Each row was made from one path, in order. Every step used is in the known rows, and no mark comes twice. Write each row's path.
In the rows, 128 means zero.
Known rows:
bibad > rubu > dezadi: [120 126 126 132 138  96 128 142 121 147 126 106 108 136  55  93  73 122
 117 108 150]
kebifu > rubu > mezate > lirav > tugat: [149 151 121 132 147  89 118 119 148 110 121  86 113 148  50 145 167 126
 101 144 163]
dezadi > lirav > tugat > rubu: [122 130 118 113 151  88 109 122 129 146 107 148 117 161 115 113 112 129
 118 128 178]
rubu > tugat > lirav > bibad: [104 118 126  90 137 118 125 131 130 144 118 117 134 136 148  94  99 128
 122 154 151]
kebifu > rubu: [139 136 120 139 142 109 127 115 130 132 130 115 136 126  77 137  88 116
 109 126 124]
lirav > dezadi: [118 132 126 136 113 115 128 134 122 140 133  92 138 134 138 107  95 128
 145 125 110]
mezate > lirav > bibad > rubu: [115 158 118 124  92 114 131 140 147 146 132  77 117 146 139 123 117 130
 112 145 214]
kebifu > rubu > bibad: [145 152 119 131 127 101 126 118 122 151 125 108 162 144  93 124  96 124
 104 125 153]
dezadi > lirav: [124 132 127 130 123 114 117 111 108 122 129 144 141 134 181 142 146 123
 125 134 168]
mezate > lirav: [128 143 119 130 103 123 127 125 141 116 135 120 123 129 128 127 150 130
 137 141 139]
tugat > rubu > mezate: [141 147 142 121 149 129 126 126 130 156 109 132 114 162 106 144 114 129
 120 115 117]
kebifu > rubu > tugat: [141 110 125 131 172  94 127 115 127 132 124 124 140 140  64 111  70 106
 110 130 109]
mezate > lirav > dezadi: [119 144 118 137  91 111 127 130 132 136 141  83 134 130 147 109 114 131
 153 138 122]
bibad > rubu: [129 132 127 126 133 118 131 143 123 133 124 125 116 146  96 127  91 118
 113 122 178]
mezate > lirav > tugat > rubu > bibad: [133 149 111 110 120  93 123 139 152 160 107 114 123 169  77  86 113 146
 120 137 181]
tugat > rubu > bibad: [139 148 125 116 123 119 128 135 127 179 109 136 143 166 119 104  86 137
 120 117 141]
mezate > lirav > bibad: [116 151 119 126  86 124 129 123 150 140 136  79 130 130 171 130 151 138
 123 152 163]
dezadi > lirav > bibad > rubu > mezate: [127 151 140 127 117 111 118 121 106 152 122  95 127 172 192 164 149 124
  92 137 235]
bibad > rubu > tugat: [129 105 132 121 162 102 132 145 121 130 120 133 119 166  82  96  73 112
 117 124 164]
mezate > lirav > bibad > rubu > dezadi: [107 150 117 129  97  91 129 137 144 163 134  59 113 137  98  91 110 133
 113 135 181]
rubu > bibad > lirav > tugat: [126 148 107 116 107  69 124 154 130 124 118 108 136 171 141 101 166 133
 106 154 206]
bibad > lirav: [123 153 119 127 107  97 134 139 131 116 132 124 129 145 175 128 144 118
 123 151 157]
rubu > mezate > lirav > tugat: [138 138 129 123 135 110 119 133 146 107 121  99 105 149  97 137 194 139
 121 143 166]
tugat > rubu: [127 141 127 117 138 122 126 128 139 159 114 142 121 144 105 121  75 129
 128 115 117]
kebifu > rubu > dezadi > lirav > tugat: [119 122 110 136 156  51 106 106 120 136 121 106 131 130  57 102 116 118
 103 126 156]
dezadi > lirav > bibad: [112 139 127 124  98 112 117 113 121 147 130 103 147 139 213 141 157 129
 115 147 186]

Which path is each row?
[115 130 124 131 130  80 116 125 101 148 127 125 124 146 114 105  95 116
 116 115 183] : bibad > rubu > dezadi > lirav
[116 141 126 122 113 123 135 147 132 158 128  88 122 150 132 122  98 127
 100 134 201] : lirav > bibad > rubu
[101 146 126 117 116  86 113 111 129 194 115 102 132 148 158 100  99 133
 116 121 147] : tugat > rubu > dezadi > lirav > bibad
[108 115 124  98 148  96 130 153 107 141 125 117 127 152  90  69   4 111
 134 130 162] : bibad > rubu > tugat > lirav > dezadi
[115 154 117 133  93  85 134 146 121 132 138  90 141 148 182 112 113 121
 136 145 139] : bibad > lirav > dezadi
[143 160 133 130 120 124 127 139 129 125 125 105 106 163 107 153 134 124
 116 133 188] : bibad > rubu > mezate > lirav
[144 155 136 131 115 128 125 121 135 118 128 108 116 146 134 156 183 132
 127 141 139] : rubu > mezate > lirav
[116 126 126 133 123  94 111 107 106 145 129 123 136 128 144 108 139 124
 129 122 137] : rubu > dezadi > lirav
[123 124 118 112 158 105 123 140 149 149 104 130 106 153  65 103  91 134
 122 121 144] : lirav > tugat > rubu
[112 134 111 116 140  75 119 132 158 156 110 103  97 141  22  68  97 139
 133 125 125] : mezate > lirav > tugat > rubu > dezadi
[114 118 120 114 166  83 119 139 146 165 107 112 103 142  25  68  90 137
 121 109 107] : lirav > tugat > rubu > dezadi
[141 179 109 133 101  71 131 132 125 143 127 108 159 158 135 130 124 114
  98 149 178] : kebifu > rubu > bibad > lirav
[136 158 101 125 124  56 124 142 133 129 121  94 148 166  95 110 135 121
  91 153 206] : kebifu > rubu > bibad > lirav > tugat
[110 114 116 125 152  63 112 134 113 136 119 115 109 152  75  90 101 122
 108 120 212] : bibad > rubu > dezadi > lirav > tugat
[125 137 119 108 132  83 111 123 120 170 103 140 139 179 133 104 115 137
 115 128 209] : dezadi > lirav > tugat > rubu > bibad
[121 165 116 129  78  81 132 150 112 151 135  81 162 167 189 100 114 128
 129 148 169] : rubu > bibad > lirav > dezadi
[115 124 116 109 157  84 126 127 113 142 129 107 150 132  73  84  23 110
 131 136 113] : kebifu > rubu > tugat > lirav > dezadi
[101 145 121  95 110 134 127 132 133 148 125 107 131 114 171 122 119 135
 120 152 165] : tugat > lirav > bibad
[137 133 134 113 168 109 121 137 140 145  99 123 100 167  64 129 131 137
 111 116 138] : lirav > tugat > rubu > mezate
[132 160 132 136 108 108 129 143 120 140 133  73 116 166 116 129 105 125
 131 129 172] : bibad > rubu > mezate > lirav > dezadi
[111 147 109 113 142  52 123 148 148 151 109 108 103 162  64  74 101 126
 113 131 140] : bibad > lirav > tugat > rubu > dezadi
[104 128 128 126 105  91 115 108 117 162 130  85 142 130 177 109 143 132
 118 134 156] : rubu > dezadi > lirav > bibad
[106 115 127 101 143 102 126 136 114 139 127 117 140 136 113  74  55 122
 150 137 113] : rubu > tugat > lirav > dezadi
[123 177 114 119  90  73 133 151 122 180 120  94 154 184 167  89  61 129
 132 134 154] : tugat > rubu > bibad > lirav > dezadi
[109 141 119 103 112 117 127 137 116 139 132 111 135 113 136 102  68 130
 148 136 126] : tugat > lirav > dezadi
[121 116 119 124 139  92 111 121 118 117 121 134 127 139 141 124 167 130
 120 136 194] : dezadi > lirav > tugat
